Every row comes from one small tree of marks. The marks that hang from a mark follow it in brackets, in alphabetical order. Every link used is in the known rows. Which tree was each row made from?
Known rows:
malem{bedo bifi gefil tomun zuve}: [-0.29  1.05  0.25 -1.95  0.42  1.83 -0.99 -0.05 -0.73 -1.50 -1.76  0.96
  1.53 -0.27 -1.43  0.20  0.56  0.62 -2.38 -1.05  1.69]
bedo{malem}: [-1.36 -0.70  0.11  2.19 -0.94 -1.31  0.24 -2.68  1.26  1.40  0.38  1.59
 -1.06 -0.19  0.78 -1.41 -1.27 -0.54  1.56  0.86  1.39]
tomun{malem{zuve}}: [ 0.80 -1.78 -0.82  1.16 -1.64  0.77  1.62  0.35 -3.81  0.81 -0.26  1.82
  3.16  1.08 -1.22 -1.11 -1.27 -1.60  2.28  0.76 -0.31]
bedo{malem{bifi gefil tomun zuve}}: [-2.22  0.39  0.61  2.19 -2.04 -0.53  1.56 -2.08  0.83  0.62 -1.31  0.70
  0.38 -1.13 -1.86 -1.37 -0.29  0.84 -0.47  0.39  1.35]
bedo{malem{bifi tomun zuve}}: [-0.93 -0.98 -0.84  1.69 -1.63 -1.71  1.38 -3.26  1.23  0.19 -0.70  0.26
  1.58 -1.41 -2.05 -2.40  0.35 -0.48 -0.01  1.10  1.46]
malem{bedo bifi gefil monirot tomun}: [ 0.61  3.96  1.59 -2.87  2.02  3.46 -3.28  3.22  0.10  0.49  0.39 -0.53
 -5.56 -0.95  0.48  1.17  0.17  2.76 -2.78 -0.62  1.46]
tomun{malem{bedo bifi zuve}}: [ 2.32 -1.50 -3.26  0.75  1.00  0.95  0.78  1.68 -2.32 -0.47 -0.12  1.83
  3.89 -0.18 -1.84 -0.59  0.34 -1.82  0.05  2.09 -0.16]
luran{malem{tomun zuve}}: [-0.88 -2.92 -0.42 -2.10 -2.06 -2.22  0.12 -1.98  0.54 -2.15 -0.50 -2.19
  1.67  1.89 -0.31 -0.33  0.65 -2.76  1.20 -2.60  1.03]
malem{bifi gefil{vumar} monirot zuve}: [-3.12  2.30  1.38  2.64  1.47  1.44  1.52  3.39 -1.28 -1.47 -0.65  1.02
 -2.02 -0.98 -1.95  3.31  0.25  3.37  0.28  1.40 -3.77]
tomun{malem{monirot}}: [ 1.43  0.17 -0.06  0.49 -0.53  1.97  0.00  2.56 -3.23  2.10  1.23  0.61
 -1.91  0.69  0.12 -0.34 -1.60 -0.27  1.80  0.93 -0.48]
luran{gepemi malem}: [ 1.43 -4.03 -2.79  0.27  1.03 -3.76 -0.25  0.71  2.16 -1.72  0.35 -3.99
 -1.44  2.92  2.95  1.05  1.76 -2.93  1.86 -2.22 -1.12]
gefil{vumar}: [ 0.47 -0.56  0.88  0.21 -0.52 -1.49 -1.10 -2.50  1.09 -1.12  0.35  2.23
 -0.26  0.07  2.13 -0.67 -1.57  0.17  1.60  1.42 -1.65]
gefil{malem vumar}: [ 0.50  0.52  0.63  0.19 -0.50 -1.50  0.89 -1.64  1.98  1.27  0.84 -0.20
  2.72 -1.60  0.53 -0.34 -0.25 -0.12 -0.86  0.73 -1.62]
tomun{malem}: [ 2.13 -0.99 -0.19  0.39 -1.44  1.08 -0.15  0.35 -2.47  1.54  0.54  1.61
  0.97  0.92  0.20 -1.22 -1.91 -1.51  1.44  0.69  0.34]
malem{monirot}: [-0.84  1.02  2.19 -0.29  1.23  1.13 -1.76  1.31 -1.85  1.13  1.75  0.18
 -4.87  0.55  1.20  1.38 -1.20  0.65  1.75 -0.60 -0.27]
gepemi{satemen}: [ 0.74 -1.69  3.66  0.93  0.95 -0.34 -2.77 -1.67  1.35 -1.36  0.50  2.19
 -1.08  1.43  1.57  2.84 -1.49 -0.26 -0.17 -0.82  1.49]
gefil{malem{bedo} vumar}: [ 0.91  0.93 -1.04 -0.77  1.07 -0.98  0.11 -1.02  2.47  0.81  0.88  0.33
  2.79 -1.68  1.28 -0.45  0.36 -0.35 -1.42  1.28 -1.01]
bedo{malem{gefil tomun zuve}}: [-3.14  0.37  1.44  1.62 -3.02 -0.17  1.57 -2.64 -0.19  1.38 -1.44  1.34
 -0.30  0.28 -0.48 -1.97 -1.40  0.87  1.17 -0.44  1.81]
malem{bifi tomun zuve}: [ 0.67 -1.36  0.52 -1.23 -1.14 -0.77 -0.23 -2.90 -0.77 -1.37 -0.84 -0.54
  3.08 -0.87 -2.61 -1.25  0.64 -1.07 -1.02 -0.63  0.95]
malem{bifi gefil zuve}: [-2.35  0.05  1.79  2.00  0.52  0.81  0.76  0.75 -1.43 -1.38 -1.41  1.86
  1.72 -0.21 -2.40  2.67 -0.27  0.55 -0.65 -0.77 -0.87]
luran{gepemi{satemen} malem{zuve}}: [ 0.58 -5.29 -2.29  2.02  1.59 -3.94  0.94  0.67  2.46 -3.59 -0.55 -3.24
  0.43  3.47  1.62  2.96  2.53 -2.28  1.71 -2.01 -1.19]
bedo{malem{bifi monirot}}: [-1.16  0.62 -0.55  2.90  1.13 -0.69  0.24  0.18  1.68  1.15  1.10  0.01
 -3.27 -1.66 -0.74  0.09 -0.03  0.78  0.39  2.05  0.03]
gefil{malem{bedo monirot zuve} vumar}: [-1.00  1.48 -1.45  0.18  1.93 -0.16  2.05  1.02  0.36  0.67  0.94 -0.54
  1.96 -1.65 -0.27  0.56  1.14  0.95 -0.31  1.50 -2.48]
satemen{gepemi}: [ 2.40  0.54  3.79  0.50 -2.08  0.36 -1.78 -1.08  1.47 -0.52  1.11  0.95
  0.21  1.82  2.89  0.61 -0.26 -1.17  1.92 -1.48  0.26]

Write each row's tree:
[-1.65  1.04  1.48 -2.71 -1.04  2.24 -0.90 -0.99 -2.43 -0.38 -1.72  1.95
  0.55  1.44  0.68 -0.62 -1.00  0.65 -0.18 -2.34  2.30]
malem{bedo gefil tomun zuve}
[ 0.92  2.08 -0.56  0.41  0.55  3.08 -0.21  4.20 -2.40  1.37  0.36  2.14
 -2.66  0.69  1.28  0.16 -1.68  1.70  1.22  2.00 -1.15]
tomun{malem{bedo gefil{vumar} monirot}}
[-3.78  2.34  0.92  0.21  2.58  3.42 -0.10  3.94 -3.65 -0.01 -0.18  1.95
 -3.33  1.39  0.52  2.99 -0.55  2.12  1.48 -0.84 -0.49]
malem{bedo gefil monirot zuve}
[ 1.17 -2.39 -4.24 -0.54  3.50 -2.26 -0.81  3.58  1.78 -1.61  1.28 -4.46
 -4.35  2.74  3.51  1.82  2.67 -1.83  1.71 -1.47 -1.30]
luran{gepemi malem{bedo monirot}}
[ 1.02  0.13 -0.83 -2.10  0.80 -0.19  0.62 -1.05  0.59  1.17  0.30 -1.85
  4.85 -2.21 -2.37 -0.63  1.87 -1.58 -3.42 -1.07  1.49]
gefil{malem{bedo bifi tomun zuve}}
[ 0.54 -4.36 -5.07  0.15  2.38 -3.40  0.81  1.26  1.33 -3.02 -0.27 -3.28
  0.76  3.12  2.24  1.04  2.84 -3.23  2.07 -1.75 -1.11]
luran{gepemi malem{bedo zuve}}
[-2.15  0.94  2.95 -0.86 -3.67  0.49  0.76 -2.33 -1.55 -0.59 -2.03  1.66
  0.76  0.92  0.11 -1.23 -1.75  1.80  0.91 -1.18 -0.32]
malem{gefil{vumar} tomun zuve}
[ 0.48  0.96 -1.52 -2.33  2.38  1.41 -1.07  1.20 -1.33 -1.17  0.35 -1.25
 -1.09 -1.13 -1.68  0.00  1.89  0.56 -1.37  0.37  0.72]
malem{bedo bifi monirot tomun zuve}
[-0.59  1.49  0.11 -2.36  0.61  1.23  0.72  0.47 -1.42  2.47  1.04 -2.17
  1.19 -0.97 -1.06 -0.29  1.08 -0.39 -1.54 -1.57  1.15]
gefil{malem{bedo monirot tomun zuve}}
[-1.96 -1.01 -0.05  1.19 -2.60 -1.35  1.41 -3.98  0.05  0.97 -0.63  0.80
  0.93 -0.18 -0.75 -2.98 -0.75 -0.56  1.61  0.24  1.91]
bedo{malem{tomun zuve}}
[-0.84  0.80  1.89 -0.07 -2.19  0.13  0.56 -1.61  0.04 -1.73 -2.19  0.87
  1.78 -0.89 -1.89 -0.32 -0.22  1.82 -1.24  0.05 -0.87]
malem{bifi gefil{vumar} tomun zuve}
[ 1.04 -0.13 -1.78  1.06  0.51  2.21  0.99  2.97 -2.69 -0.01 -0.90  2.44
  2.77  0.26 -1.65  0.47 -0.30 -0.44 -0.42  1.32 -0.20]
tomun{malem{bedo bifi gefil zuve}}
[ 2.24  0.91  0.37 -1.17 -1.11 -1.70  0.29 -2.35  3.24  0.87  0.42 -1.88
  3.12 -3.04 -0.97 -1.56  0.79  0.18 -3.17  1.02 -0.96]
gefil{malem{bifi tomun} vumar}
[ 1.65  1.57  1.79 -2.14  0.36  0.93 -2.56  0.51  0.15  0.62  1.29 -2.24
 -4.23 -1.42 -0.84 -0.15  0.19  1.01 -1.60 -0.29  0.75]
malem{bifi monirot tomun}
[-0.14  3.59  3.89 -1.57 -0.19  2.69 -2.29  2.23 -0.35  1.19  0.26 -1.35
 -5.87 -0.91 -0.63  1.34 -0.71  2.98 -2.21 -1.30  0.60]
malem{bifi gefil monirot tomun}
[ 1.32  0.95  1.23 -1.63 -2.09 -1.33  0.39 -2.94  2.28  1.74  0.50 -1.35
  2.46 -1.77  0.35 -2.03 -0.27  0.20 -1.65  0.12 -0.49]
gefil{malem{tomun} vumar}
[-2.50  0.91  1.12  2.98 -1.59 -0.76  0.79 -1.71  1.75  1.02 -0.62  2.55
 -1.86 -0.15  1.26 -0.86 -1.80  1.44  1.43  1.39  0.08]
bedo{malem{gefil{vumar}}}
[ 1.00  1.96  0.68 -4.20  1.14  2.02 -3.43  0.44 -0.89  1.05  1.39 -0.79
 -5.08  0.42  2.31 -1.02 -0.51  0.73  0.01 -0.83  2.22]
malem{bedo monirot tomun}
[ 0.06 -0.95 -0.62 -3.30 -0.51  0.35 -1.14 -2.70 -1.85 -0.94 -0.65  1.08
  2.13  0.98  0.47 -2.11 -0.04 -1.37  0.45 -1.24  2.45]
malem{bedo tomun zuve}
[-0.28  1.09  0.87 -1.04  0.09  0.30  1.45  0.47 -0.57  2.19  0.91 -3.43
  1.82 -2.27 -3.20  0.40  1.51 -0.12 -2.58 -1.12  0.11]
gefil{malem{bifi monirot tomun zuve}}
[ 2.61  0.78 -1.63  0.80  0.48  1.80 -0.33  2.77 -0.47  0.00 -0.43  2.50
  1.01 -0.44  0.09 -0.09 -0.71  0.34 -0.78  2.49 -0.83]
tomun{malem{bedo bifi gefil{vumar}}}
[-3.72  0.16  0.23  3.67 -1.60 -0.90  2.47 -1.82  0.50  0.27 -1.25  2.81
  0.29  0.00 -0.07 -0.72 -1.25  1.21  2.15  1.52 -0.59]
bedo{malem{gefil{vumar} zuve}}
[ 1.05  2.64 -0.14 -2.44  0.42  0.10 -0.16 -0.09  1.86  1.80  1.28 -1.81
 -0.26 -2.03  1.10 -1.20  0.63  1.23 -1.68  0.92 -0.70]
gefil{malem{bedo monirot tomun} vumar}
[ 0.40  0.63 -1.06 -1.82 -0.72 -1.04  1.45 -2.36  1.20  0.55 -0.14 -0.46
  4.61 -1.50 -0.16 -1.95  0.85 -0.29 -1.41  0.62 -0.52]
gefil{malem{bedo tomun zuve} vumar}
[ 3.24 -3.96 -2.55 -1.46  1.72 -3.17 -1.95  0.34  4.19 -2.98  0.02 -4.00
 -1.91  3.24  3.68  1.20  2.45 -2.10 -0.33 -2.27  1.18]
luran{gepemi{satemen} malem{bedo tomun}}
[-1.81 -1.33 -1.37  3.44  0.08 -1.82  1.86 -1.99  1.11 -0.22 -0.31  1.25
  1.77 -1.34 -1.93 -0.64  0.29 -0.72  0.74  1.75  0.20]
bedo{malem{bifi zuve}}
[-0.20 -3.87 -2.11  2.11  2.54 -2.94  1.12  2.88  1.57 -3.00  0.19 -4.20
 -2.62  3.28  1.48  3.92  2.72 -1.08  1.99 -1.79 -2.09]
luran{gepemi{satemen} malem{monirot zuve}}
[ 3.49 -0.83 -2.50 -0.07  1.12  1.17 -0.94  1.79 -1.02  0.25  0.52  1.45
  1.87 -0.35 -0.42 -0.64 -0.25 -1.74 -0.62  2.05  0.52]
tomun{malem{bedo bifi}}
[ 0.18  1.56  1.40  0.93 -0.86  3.17  0.12  3.92 -3.61  2.50  0.50  1.19
 -3.10  1.00  0.02  0.67 -2.22  1.22  1.50  0.25 -0.48]
tomun{malem{gefil monirot}}
[-0.28  1.40  2.08  1.40  0.40  0.21 -1.21  0.52  1.72 -1.36 -0.62  2.20
 -0.78 -0.95  0.20  1.85 -1.00  1.64 -1.39  0.95 -1.69]
malem{bifi gefil{vumar}}
